Each row was made from one small tree. The marks that hang from a mark follow it in brackets, in alphabetical order. Every link used is in the known rows. Write each row's tree.
Known rows
Y(B): [-0.73 -0.77 -1.94 0.09 0.84 0.13 0.33 -0.69 1.52 0.56 -0.25 -0.32 -0.18 -4.51 -0.33 -1.25 0.34 -2.76 0.25 0.97 0.53 0.61]
M(B(Y) W(D)): [-0.55 0.61 0.58 1.75 -1.34 0.68 -1.30 -3.01 0.35 0.95 -0.46 -0.92 -1.44 0.65 3.49 -0.16 -0.22 -1.68 0.41 0.84 1.30 -1.71]
W(D): [0.28 -0.38 -0.02 -0.14 -0.18 0.01 -0.08 -1.21 0.66 -0.21 -0.46 1.36 -1.77 -0.55 2.61 0.55 0.15 -2.98 -0.18 0.65 1.29 0.00]
J(N(D M(B W))): [-0.49 2.12 -1.74 -0.14 -2.71 -0.37 -3.10 1.14 0.16 0.64 1.52 -0.89 -0.34 1.03 3.20 -4.15 -0.07 -3.33 1.33 0.42 0.80 -1.83]
N(D(W) J M(B)): [-2.17 3.39 -0.11 -0.58 -0.99 0.41 -3.18 -1.78 1.13 0.85 1.32 1.20 -1.83 0.01 3.60 -3.20 -0.29 -7.35 0.78 0.73 1.60 -2.39]
Y(B(M(W))): [-1.22 0.13 -0.83 0.46 0.57 0.82 -2.43 1.20 -0.44 0.18 0.17 -1.31 3.62 -0.20 0.47 -3.78 0.38 -2.29 1.31 0.40 1.11 -0.82]
D(W): [-0.62 1.18 0.63 0.14 0.65 0.70 -0.18 -1.14 -0.05 -0.34 -0.67 1.28 0.68 0.84 1.14 -1.63 -0.08 -2.31 0.14 0.87 0.16 -0.24]
M(N(D)): [-0.50 0.33 -2.06 -0.16 -1.62 -0.15 -1.69 -0.27 -0.21 0.33 -0.07 2.46 -2.59 1.73 1.68 -1.80 -0.28 -0.45 -0.19 0.35 0.32 -0.66]
N(D(W) M): [-1.61 2.60 1.76 -0.93 0.00 0.19 -2.27 -0.36 0.01 -0.65 1.02 1.10 1.06 1.87 2.82 -3.95 0.03 -1.27 0.35 0.94 0.57 -1.38]
J(N(D(W) M)): [0.05 2.33 0.13 -0.37 0.53 -0.49 -1.39 0.17 0.09 -0.36 1.12 0.97 0.67 -0.51 3.33 -5.51 -0.03 -5.08 0.82 1.29 0.82 -1.35]
N(D M(B W)): [-2.14 2.42 -0.29 -0.72 -3.60 0.22 -4.04 0.54 0.69 0.61 1.44 -0.45 0.14 3.37 2.73 -2.58 -0.09 -0.65 1.03 -0.18 0.65 -1.93]
J(N(M)): [1.45 0.78 -0.81 0.14 0.47 -0.98 0.24 1.59 -1.54 -0.15 1.49 -1.53 1.87 -2.91 1.15 -3.25 0.08 -3.52 1.01 0.30 0.16 -0.21]
M(N): [0.37 -0.05 -2.54 0.36 -1.10 0.17 -0.17 -0.31 -1.36 0.00 -0.31 1.78 -0.90 0.41 0.40 -0.85 -0.27 -1.50 0.22 0.21 -0.26 0.06]
N(J): [-0.52 1.07 0.31 -0.08 0.85 0.15 0.15 0.19 -0.25 0.81 0.05 1.10 -1.03 -0.57 0.94 0.65 -0.23 -3.43 -0.11 -0.74 0.97 -0.62]
M(N(J) W): [-1.11 1.95 -1.70 0.08 -1.84 0.91 -1.36 0.99 -2.15 1.30 -0.37 3.76 -0.35 3.03 2.57 -0.86 -0.48 -4.99 0.59 -1.30 0.72 -0.92]
N(D J M): [-1.21 2.51 1.13 -1.04 0.28 -0.17 -1.81 0.79 0.32 0.65 1.68 0.87 -0.85 0.05 2.45 -1.68 -0.09 -2.42 0.25 -0.51 1.58 -1.71]
Y(B(M(N W(D)))): [-0.34 0.00 -2.91 0.80 -0.99 1.01 -2.77 0.16 -1.33 0.13 -0.57 2.14 1.10 -0.59 3.78 -4.28 0.23 -6.40 1.38 1.28 2.33 -0.73]
Y(B(M(N W))): [-0.82 0.28 -3.26 0.92 -0.82 0.83 -2.70 1.19 -1.95 0.34 0.08 0.47 3.11 -0.09 0.86 -5.05 0.11 -4.48 1.64 0.61 0.86 -0.64]

Write each row's tree
[-2.14 2.36 -1.39 -0.41 -2.34 0.73 -2.85 0.79 -0.77 1.61 -0.28 4.39 -1.65 4.44 3.75 -1.67 -0.56 -3.83 0.09 -1.05 1.39 -1.67] : M(N(D J) W)
[-0.48 2.18 0.16 -0.45 -1.51 -0.55 -2.18 2.79 -0.52 0.11 1.45 0.27 2.00 2.04 3.67 -4.35 0.00 -1.44 1.02 -0.35 0.86 -1.43] : J(N(D M(W)))
[-0.55 1.97 -0.92 0.86 -0.82 0.97 -2.94 1.78 -3.48 0.62 0.30 1.81 1.70 3.76 2.20 -3.00 -0.50 -5.74 1.21 -1.17 1.21 -1.99] : B(M(N(J) W))
[-0.88 0.51 -2.87 0.51 0.93 0.20 -2.81 -0.18 -0.38 1.38 0.44 1.82 -0.85 -2.37 2.05 -4.67 -0.15 -7.42 0.89 0.69 2.51 -1.87] : Y(B(M(N(D J))))
[0.37 -0.78 -3.54 1.03 0.56 0.29 -1.68 -0.08 -1.46 0.00 0.23 -0.23 1.81 -3.17 -0.01 -4.51 0.07 -4.94 1.24 1.35 0.83 -0.33] : Y(B(M(N)))
[-0.62 0.00 -0.59 0.25 0.15 0.83 -2.73 0.13 -0.11 -0.04 -0.28 0.35 2.06 -0.77 3.44 -3.14 0.44 -3.49 1.28 1.14 2.43 -0.89] : Y(B(M(W(D))))
[1.39 0.06 0.18 2.75 1.67 0.00 -0.89 -0.68 -3.17 -0.54 0.60 -2.19 2.50 0.04 0.23 -3.40 -0.52 -0.59 0.81 0.36 0.08 -1.84] : B(M(N) Y)
[-1.41 2.41 -0.53 0.26 -1.38 0.73 -4.15 1.73 -2.06 0.78 0.54 2.91 0.23 5.54 3.48 -3.69 -0.48 -4.39 0.86 -1.03 1.96 -2.71] : B(M(N(D J) W))
[-0.38 1.68 -0.81 0.58 -0.90 1.03 -3.04 0.72 -3.18 0.43 -0.17 3.47 0.35 3.14 5.13 -2.49 -0.33 -6.84 1.14 -0.52 2.71 -2.00] : B(M(N(J) W(D)))
[-1.16 2.42 -0.37 0.52 0.96 0.73 -3.44 -0.72 -1.72 0.18 0.23 3.24 -0.35 3.11 3.42 -4.96 -0.55 -7.39 0.65 0.57 2.10 -2.66] : B(M(N(D(W) J)))
[-0.48 0.59 -3.59 0.54 -4.32 0.89 -2.66 -1.76 -1.08 0.58 -0.73 2.72 -3.06 1.98 4.33 -0.84 -0.26 -5.77 0.77 0.70 1.06 -0.70] : M(B N W(D))
[-0.23 1.20 -0.46 0.10 0.74 -0.07 -1.10 -0.87 1.07 0.11 -0.30 1.78 -1.09 -0.25 2.74 -4.19 -0.10 -3.58 0.02 1.46 0.85 -1.07] : J(N(D(W)))
[-1.53 0.52 -2.71 0.39 -1.35 0.64 -4.30 1.04 -0.48 0.61 0.04 1.58 1.20 1.67 2.21 -5.41 0.02 -3.00 1.21 0.91 1.46 -1.54] : Y(B(M(N(D) W)))
[0.19 0.81 2.95 1.88 1.44 0.72 -1.70 -0.59 -1.83 -0.38 0.22 -1.74 2.70 2.62 3.48 -2.38 -0.12 0.81 0.76 0.38 1.73 -2.51] : B(M(W(D)) Y)
[0.62 1.46 -2.00 0.26 -2.85 -0.09 -1.93 0.13 -0.87 0.32 0.93 -0.29 -0.57 -1.51 4.88 -2.80 0.09 -6.95 1.59 0.82 1.42 -0.95] : J(N(M(B W(D))))
[-1.15 2.69 1.34 -0.89 -1.15 0.58 -1.84 0.98 -1.57 0.55 0.88 2.88 0.65 1.21 5.66 -0.72 0.01 -5.01 0.78 -0.81 2.26 -1.38] : N(J M(W(D)))
[-1.02 1.32 -1.27 1.95 -0.63 0.60 -2.05 -4.25 0.19 0.70 -0.33 0.53 -3.06 0.71 2.25 -3.93 -0.64 -3.17 0.01 2.02 0.17 -2.30] : M(B(Y) N(D(W)))
[-1.15 0.81 -2.55 0.47 0.72 0.86 -3.24 -1.10 -0.07 -0.12 -0.20 2.01 0.88 -0.78 2.23 -6.72 0.01 -5.60 1.01 2.16 1.50 -1.57] : Y(B(M(N(D(W)))))
[-1.94 3.50 1.87 -1.12 0.71 0.22 -2.21 -0.38 0.05 0.29 1.13 2.36 0.00 1.25 3.80 -3.51 -0.15 -5.07 0.33 0.16 1.62 -1.99] : N(D(W) J M)
[-1.31 2.53 -0.34 -0.47 -2.83 0.73 -2.67 -0.59 -0.55 0.88 0.98 1.14 -0.92 0.37 5.20 -0.61 -0.10 -7.60 1.17 -0.31 2.05 -1.67] : N(J M(B W(D)))
[1.59 0.68 -2.59 0.62 -1.27 -0.68 -0.67 0.04 -0.83 0.19 1.73 -2.80 0.00 -4.02 0.91 -3.05 0.00 -6.06 1.55 0.84 -0.01 -0.53] : J(N(M(B)))
[-0.61 1.05 -1.91 2.21 -2.28 0.79 -1.40 -1.74 -1.72 1.10 -0.30 -0.89 -0.60 1.45 1.30 -1.79 -0.60 -1.34 0.65 0.24 -0.45 -1.56] : M(B(Y) N W)
[0.54 0.44 0.70 2.11 1.70 -0.04 -2.38 -0.70 -1.77 -0.28 0.62 -0.97 0.91 1.69 1.48 -4.05 -0.48 1.03 0.36 0.90 0.95 -2.81] : B(M(N(D)) Y)
[-0.92 0.85 0.12 1.75 -1.18 0.64 -1.09 -1.79 -0.15 1.05 0.03 -2.50 0.31 1.40 0.92 -0.84 -0.37 0.69 0.46 0.07 -0.08 -1.61] : M(B(Y) W)
